Known rows, with every step that occurs
koze, tumeg, rubolok, pebog, koti, zope, temok, rudek: [-1.28 -0.53  1.63  0.61 -0.36 -1.96  1.33 -0.23 -0.48  2.01 -2.59 -0.84
  1.93  0.65  0.85  0.23 -2.74 -0.36  0.55  0.17 -0.09  0.49  2.47  3.71]
pebog, temok, rudek: [-1.01 -0.70 -0.65  0.88 -0.96 -0.86  0.87  1.50 -0.41  1.64 -1.63 -0.15
  1.11  0.43 -2.79  0.90 -0.64 -0.43 -0.37  2.28  0.44  0.50  0.77  2.45]
tumeg, rubolok, pebog, koti, zope, temok: [-1.51 -1.18  1.38  0.06 -0.69 -2.14  2.30 -0.17 -0.77  1.83 -1.95 -1.48
  2.09  0.42  1.74  1.97 -1.80 -0.87  0.66 -0.93 -0.02  0.54  1.72  3.30]
rudek, temok: [-0.93  0.51  0.23  0.72 -0.06 -2.44  0.66  1.75 -0.18  2.56 -1.65 -0.38
  1.44 -0.40  1.05  1.62 -0.79 -0.48  0.55 -0.31  0.17  0.20  0.97  3.00]
temok, rudek: [-1.17 -0.27  0.44  0.23 -0.98 -0.21  0.53  1.20 -0.77  1.93 -2.00 -0.79
  1.49  0.56 -1.66  0.27 -0.68  0.02  0.04  0.39  0.29 -0.29  0.79  1.91]
koze, tumeg: [ 0.20  1.54  0.87  1.08 -0.39 -1.41  2.16  1.48 -0.98  1.80 -2.44 -0.11
  1.17 -0.12  1.93  1.08  0.11  0.31  0.00 -0.29 -0.61  0.40  1.12  2.72]
koze, tumeg, temok: [-0.35  1.74  1.32  0.24 -0.01 -1.91  1.86  1.48 -0.81  1.96 -2.79 -0.34
  0.94 -0.26  0.27  1.72  1.84  0.80 -0.19 -0.38 -0.67 -0.80  1.13  2.64]
rubolok, pebog: [-1.19 -0.03  1.05  0.19 -0.49 -0.58  1.48  1.03 -1.09  1.47 -1.39 -1.71
  1.30  0.73  0.70  1.85  0.09 -0.30  0.23 -0.93 -0.63 -0.04 -0.31  2.28]
zope, temok, pebog, rubolok, tumeg, koze: [-3.32  1.96 -1.70  2.23 -0.04 -1.56  1.07  0.35 -0.07  1.68 -1.40  0.14
  2.19 -0.06 -4.37  0.83 -2.90 -0.59 -0.52  1.54 -0.36  1.97  0.07  3.60]
koze, tumeg, temok, zope, koti: [ 0.30 -0.23  0.15 -0.99  0.04 -2.56  1.47  1.24 -0.71  1.47 -3.22  0.29
  0.95 -0.28  0.05  0.19  0.57  0.64 -0.79  0.35 -0.22 -1.08  0.94  2.75]
rubolok, tumeg, mosi: [-1.83  2.31 -0.58 -0.12 -0.90 -0.47  2.46  1.52  0.76  2.39 -1.76 -1.04
  2.47  0.14 -3.08  2.50  1.26  0.03 -0.01 -0.47 -0.46 -0.37  1.59  1.80]
koti, zope, temok, rudek: [ 1.26 -1.44 -0.57  0.08 -1.00 -1.65  0.51  0.37 -0.84  1.94 -2.29 -0.53
  1.94  0.04  0.85  1.38 -3.81 -0.98  0.27  0.42  0.05 -0.15  0.14  3.96]
rudek, temok, pebog, rubolok, tumeg: [-2.82  1.90 -0.76  2.16  0.04 -1.67  0.67  1.50  0.19  2.68 -1.12 -0.34
  1.72 -0.13 -5.42  0.31 -2.37 -0.57 -0.24  2.10  0.05  1.74  0.86  2.98]
rudek, temok, tumeg, rubolok, pebog, koti, zope: [-1.18 -0.44  1.60  0.05 -0.02 -2.31  1.99  0.65 -1.00  2.75 -1.52 -1.86
  2.58  0.72  1.08  2.38 -0.76 -2.03  1.34 -0.85  0.10 -0.20  2.24  2.95]
rubolok, pebog, koti, zope: [ 0.17 -1.30  1.11 -0.54 -1.00 -0.91  2.44  0.63 -1.69  1.31 -1.73 -1.76
  1.94  0.73  0.61  2.67 -0.71 -1.17  0.11  0.11 -0.39  0.14  1.92  3.39]
koze, tumeg, rubolok, pebog, temok, zope: [-1.21  0.37  0.62  0.52 -0.41 -2.12  2.54  0.80 -0.26  1.55 -2.16 -0.52
  1.05  0.71  0.94  1.03 -0.02  0.40 -0.08  0.95 -0.17  0.24  0.49  2.20]
koti, zope, temok, pebog: [ 1.19 -0.10 -1.09  0.66 -0.96 -1.49  1.10  0.74 -0.87  1.94 -2.19 -0.35
  1.67 -0.22  0.18  2.01 -4.04 -1.24 -0.07 -0.36 -0.18  0.74 -0.21  3.75]
koti, zope, temok, pebog, rubolok, tumeg, koze: [-0.32  0.74 -1.71  1.33 -0.94 -1.57  1.64 -0.02 -0.37  1.60 -1.87 -0.11
  2.37  0.06 -2.71  2.68 -3.69 -1.40 -0.47  2.01 -0.76  0.93 -0.09  4.02]
pebog, koti: [-1.33  0.08  0.66  0.28 -0.64 -1.33  2.64  1.39 -1.57  1.66 -1.89 -0.63
  1.88 -0.02 -0.14  1.17  0.46 -0.32 -0.09  0.09  0.34  0.97  3.07  2.88]
koze, tumeg, temok, pebog, koti, zope: [ 0.25  1.32  0.81  0.02 -0.54 -1.42  2.03  1.27 -1.11  1.94 -3.04 -0.31
  1.31 -0.03 -2.43  1.84  0.14 -0.13 -0.65  0.61 -0.31 -0.21  2.78  3.19]
tumeg, rubolok, pebog, koti, zope, temok, rudek: [-2.06 -1.73  1.36 -0.07 -0.79 -1.55  1.19 -0.35 -0.54  1.97 -2.02 -1.54
  2.18  0.82 -0.23  0.94 -2.49 -0.76  0.64 -0.16  0.33  0.23  1.99  3.17]
temok, pebog: [-1.32  1.35 -0.24  0.93 -0.91  0.03  1.25  1.69 -0.76  1.88 -1.87 -0.56
  1.16  0.23 -2.34  1.06 -0.96 -0.34 -0.39 -0.59  0.03  0.78  0.34  1.71]
koti, zope: [ 2.34 -0.72  0.27 -0.26 -1.70 -1.07  2.42  1.05 -1.26  1.65 -2.34 -0.88
  1.53  0.10  2.30  3.42 -0.88 -1.00  0.03  0.04 -0.53 -0.67  0.31  2.83]
pebog, rubolok, tumeg: [-1.72  1.18 -0.05  1.66 -0.69 -1.14  2.81  0.94 -0.87  1.70 -1.30 -0.80
  1.92  0.12 -2.88  1.09 -0.31 -0.02 -0.47  2.39 -0.60  1.35  0.52  2.77]
koti, zope, temok, tumeg, rubolok: [ 1.07 -0.36  0.25  0.35 -0.72 -2.15  2.52  0.20 -1.31  2.25 -2.13 -1.05
  2.43  0.11  3.31  2.58 -2.36 -1.76  0.94 -1.45 -0.25 -0.10  0.05  3.21]
koti, zope, temok, pebog, rubolok, tumeg, mosi: [-0.67  1.15 -2.04  1.04 -1.28 -1.61  1.40  0.53  0.23  2.27 -1.79 -0.57
  2.33  0.05 -4.17  1.87 -3.34 -1.28 -0.72  0.81 -0.23  1.23  0.66  4.15]

Rows
[-2.22  1.10 -0.46  1.93 -1.24 -0.57  1.29  1.32 -1.19  1.67 -1.50 -0.50
  0.96  0.38 -3.98  0.10 -1.03 -0.50 -1.10  0.95  0.16  1.91  0.32  2.47] => temok, pebog, rubolok
[-1.97  2.46  0.02  0.13  0.03 -0.11  2.01  1.53  0.09  2.21 -1.98 -0.99
  1.83 -0.04 -5.93  2.09  0.51  0.50 -0.16  0.83 -0.68 -0.56  0.60  1.34] => rubolok, tumeg, temok, pebog
[-0.64 -0.75  0.28 -0.29 -0.08 -1.68  2.16 -0.16 -1.94  1.29 -1.51 -1.55
  2.95  0.90  1.25  3.15 -1.38 -2.18  0.64 -0.60 -0.54  0.08  1.55  4.15] => rubolok, pebog, koti, zope, temok, tumeg, koze
[-2.95 -0.86  1.06  0.65 -0.97 -0.64  1.14  0.58  0.19  1.78 -1.53 -1.29
  1.09  1.17 -1.88  1.24  0.02 -0.24  0.21  0.76  0.15  0.00  0.34  1.43] => tumeg, rubolok, pebog, temok, rudek
[-0.19 -1.68 -1.11 -0.65  0.05 -3.13  0.24  1.54 -0.04  2.01 -2.16  0.34
  1.43 -0.43  0.81 -0.17 -2.25 -0.62 -0.08  0.47  0.67 -0.16  0.69  3.01] => rudek, temok, zope, koti
[ 1.98 -0.33 -0.45  0.30 -0.46 -2.01  2.17  0.56 -1.86  1.96 -1.92 -0.95
  2.45 -0.02  2.84  2.46 -2.76 -1.91  0.68 -1.02 -0.40  0.09 -0.19  3.97] => koti, zope, temok, tumeg
[-1.36  1.10 -0.65  0.78  0.38 -2.12  1.59  0.52 -1.36  1.73 -1.62 -0.42
  2.62  0.10  1.92  2.18 -0.91 -1.40  0.72 -1.61 -0.35  0.23  0.03  3.28] => zope, temok, tumeg, koze
[-1.98 -0.82  0.23 -0.08 -0.88 -1.73  2.36  0.70 -0.21  1.49 -1.58 -1.15
  1.18  0.92  0.00  1.81  0.23 -0.04  0.01  0.72  0.26  0.04 -0.13  1.56] => tumeg, rubolok, pebog, temok, zope
[-0.77 -0.94 -0.85 -0.24 -0.49 -1.56  1.85  1.17 -0.98  1.07 -1.21 -1.05
  1.23  0.84 -0.78  1.71 -0.40 -0.31 -0.39  1.59  0.06  0.32 -0.61  2.65] => rubolok, pebog, temok, zope
[-2.62  1.12 -0.50  2.09 -0.37 -2.09  0.03  1.61 -0.30  2.50 -1.30 -0.22
  1.10 -0.04 -3.56  0.10 -1.96 -0.80 -0.46  1.04  0.51  1.79  0.75  3.25] => rudek, temok, pebog, rubolok
[-0.64  1.33  0.10 -0.50 -0.45 -0.42  2.77  1.15 -0.48  2.09 -2.28 -1.07
  2.33  0.01 -5.84  2.83 -0.23 -0.28 -0.27  1.75 -0.51 -0.52  2.32  2.30] => rubolok, tumeg, temok, pebog, koti, zope
[ 0.18 -1.61 -0.22 -0.03 -0.79 -1.95  1.29  0.43 -1.38  1.81 -2.24 -0.47
  2.41 -0.01 -0.23  0.80 -3.30 -1.12  0.12  0.97  0.57  0.74  2.80  4.44] => pebog, koti, zope, temok, rudek
[-0.19  0.54 -0.62  1.12 -0.37 -1.25  2.74  1.70 -1.52  1.71 -1.20 -0.62
  1.71  0.36 -0.53  2.12  0.59 -1.44  0.08  0.70 -0.09  0.74  0.49  2.49] => pebog, temok, tumeg
[-2.57  0.94 -1.24  2.35 -0.28 -2.01  0.55  0.83 -0.93  1.85 -1.41 -0.05
  1.34 -0.20 -2.75 -0.60 -3.34 -0.60 -0.71  0.35  0.34  2.68 -0.10  3.97] => zope, temok, pebog, rubolok
[-1.46  1.01  1.37  0.57 -0.58 -0.89  3.07  1.00 -1.35  2.30 -1.80 -1.45
  2.11  0.63  1.40  1.77  1.22 -0.88  0.87 -1.97 -0.09 -0.32  0.67  1.00] => temok, tumeg, rubolok
[-0.50 -0.05 -0.81 -0.33 -0.02 -3.04  0.91  1.66 -0.45  2.34 -1.82 -0.27
  1.68 -0.17  0.89  0.97 -1.37 -0.13  0.28  0.53  0.74 -0.20  0.60  2.88] => rudek, temok, zope
[ 0.42 -2.02 -1.03 -1.08 -0.78 -1.78  1.52  1.18 -0.92  1.13 -2.45  0.11
  1.37 -0.02  0.84 -0.09 -1.35 -0.30 -0.70  0.20  0.35 -0.30  0.23  2.29] => temok, zope, koti
[-1.83  0.88  0.35  1.07  0.24 -2.23  2.15  0.54 -1.06  2.39 -1.69 -0.91
  2.34 -0.01  2.17  0.86 -1.35 -0.94  1.07 -2.26  0.09  0.74  0.23  2.65] => zope, temok, tumeg, rubolok
[-1.58  0.83  1.45  1.38 -0.45 -1.68  2.35  0.85 -0.07  1.72 -2.05 -0.60
  0.81  0.54  1.07  1.61  0.43  0.16  0.15  0.31 -0.60  0.61  0.77  2.24] => koze, tumeg, rubolok, pebog, temok
[ 0.43 -0.28 -1.22  1.45 -1.19 -1.91  1.10  0.45 -1.16  1.78 -1.89 -0.31
  1.50 -0.09 -1.12  1.27 -4.13 -1.43 -0.68  0.87 -0.06  1.62 -0.24  4.41] => koti, zope, temok, pebog, rubolok
[-0.99  1.56  1.73  1.14 -0.71 -1.62  2.62  1.05 -0.35  2.15 -2.72 -0.25
  1.16  0.03  2.45  1.13  0.66  0.55  0.28 -0.91 -0.40  0.15  1.32  1.81] => koze, tumeg, rubolok
[-0.85  1.06  0.28  0.78  0.47 -2.17  1.18  1.72 -1.06  2.78 -1.32 -0.94
  2.15  0.02  0.82  1.51 -0.43 -1.37  1.01 -1.00  0.10  0.10  0.83  2.79] => rudek, temok, tumeg
[-1.89  1.11  0.56 -0.41 -0.01 -0.28  1.42  1.11  0.07  2.28 -2.08 -1.18
  2.08  0.22 -5.27  1.48  0.74  0.75  0.17  1.55 -0.46 -1.48  0.89  1.54] => rubolok, tumeg, temok, rudek
[-2.24  1.38  0.36  0.91 -0.35 -1.64  2.55  0.91 -0.68  1.87 -1.60 -1.01
  1.74 -0.01 -4.52  1.63  1.25  0.39 -0.67  2.33 -0.64  0.23  0.50  2.70] => pebog, rubolok, tumeg, temok
[-2.79  0.79  0.36  0.77 -0.42 -1.05  1.52  0.72 -0.51  1.97 -1.67 -1.06
  1.83  0.37 -6.35  0.50  0.56  0.46 -0.64  3.00 -0.28 -0.10  0.78  2.48] => pebog, rubolok, tumeg, temok, rudek
[-0.09 -0.61  0.50  0.22 -0.58 -2.45  3.16  0.22 -1.74  2.14 -2.11 -0.95
  2.85  0.07  2.06  1.94 -1.91 -1.74  0.74 -0.82  0.30  0.78  2.74  3.72] => pebog, koti, zope, temok, tumeg, rubolok
